Every row comes from one small tree of marks. The marks that hang from a mark follow it in brackets, in alphabetical order. Every link used is in the known rows. Which tree was each row made from?
(in the rows, 128 means zero)
Known rows
C(Y(R S) Z): [145 142 104 115 104 121 144  97 100 129  94 175 144 128 132  75 155]
Z(R(Y(S(F)))): [127 144 131 131 125 121 105 126 140 135 133 144 142 161 102  74 144]
F(A H): [145 116 168 134  95 114 101 172 153 105 128 111 134 138 245 126 138]
A(F(H S)): [139 140 172 124 108 128 117 220 172 101 126 122 158 137 146  98 118]
W(Y(R S(F(A)))): [142 141 118 123 124 118 150  97 131 129 133  96 150 107 166  98 146]
W(Y): [124 127 136 130 149 115 141 120 139 129 148 108 128  93 134 125 135]
A(F(S)): [132 145 160 121 116 130 131 200 168 107 125 131 162 134 112  96 113]
Z(R(Y)): [125 137 140 133 124 117 109 132 143 135 136 143 133 142  98  87 139]
C(Y(R W) Z): [133 137 108 121  96 106 143 102 105 127 101 184 131  96 148 104 162]
Z(R(Y(S W))): [123 138 133 132 123 111 112 125 128 133 119 140 148 161 119  73 141]
C(Y): [125 133 132 128 121 128 133 136 135 140 118 163 124 103 107 124 139]
C(Y(R S(F) W) Z): [136 147  96 118  97 112 136  96 101 127  95 184 144 125 154  88 169]
Y(R S(F(A)) W): [143 147  97 121  86 117 142  90 104 125  94 114 166 145 205  96 151]
F(A H S): [153 123 174 127  97 111 100 213 181  95 121 113 174 144 252 117 133]
C(Y(R) Z): [140 139 110 119 101 117 141 105 114 129 111 181 126 100 125 100 157]
Y(S(F) W): [121 139 107 127 122 121 120 114 109 125 105 133 152 165 168 111 145]
Z(R(Y(S(F(A)) W))): [123 141 137 134 114 110 103 128 140 129 125 143 149 160 142  76 148]
R(Y): [120 131 125 138 111 120 115 152 140 138 124 129 144 131 113 111 138]
S(F(A H)): [136 132 146 134 101 126  91 160 161 114 148 132 123 131 207 142 154]

Write each row's tree
[125 145 120 122 120 109 112 108 115 122 110 205 137 148 140  75 169]  C(Y(S(F) W) Z(R))
[128 136 135 123 125 113 118 119 129 124 126 202 119 122 110  88 157]  C(Y Z(R))
[121 135 125 139  96 110 100 157 134 127 108 127 162 161 182  98 154]  R(Y(S(F(A H)) W))
[115 139 111 137 107 114 110 144 128 135 108 133 161 158 142  99 151]  R(Y(S(F) W))
[140 143 110 122 132 121 152  93 125 134 134  99 145 106 142 100 145]  W(Y(R S(F)))
[146 139 124 124 120 117 143 107 133 126 134  91 146 109 183  99 149]  W(Y(R S(F(A H))))
[138 145 104 119  89 109 134  99 106 122  94 184 148 126 177  86 170]  C(Y(R S(F(A)) W) Z)
[142 137 116 121 133 118 161  93 117 132 124  91 149 108 143  92 137]  W(Y(R S))
[159 145 110 120  88 131 130 109 119 124 108 105 156 153 196  91 147]  Y(R S(F(A H)))
[131 139 113 125  97 116 152 109 117 142 101 154 132  85 132 119 147]  C(Y(R W))
[134 140 128 119 127 117 120 110 115 124 108 196 138 152 117  64 154]  C(Y(S) Z(R))
[137 140 101 117  98 109 145  94  92 126  84 177 149 126 155  80 160]  C(Y(R S W) Z)
[117 132 115 136 109 111 119 142 118 135  99 125 166 160 143  92 141]  R(Y(S W))
[124 136 118 128 111 116 117 121 119 118 104 130 159 167 203 108 146]  Y(S(F(A)) W)
[145 146  94 121  91 119 135  97  99 127  95 110 156 146 195  99 154]  Y(R S(F(H)) W)
[133 132 139 129 139 117 126 127 143 121 141 103 144 124 181 108 146]  W(Y(S(F(A H))))
[126 138 125 121 122 105 121 106 107 121 100 197 141 149 140  68 160]  C(Y(S W) Z(R))
[137 141 137 122 114 115 102 126 132 117 119 198 134 153 158  71 167]  C(Y(S(F(A H))) Z(R))
[122 141 114 135 112 127 109 144 135 138 117 132 156 161 120  94 145]  R(Y(S(F)))
[143 140  92 118 100 117 158  82  85 131  80 105 166 145 173  88 136]  Y(R S W)
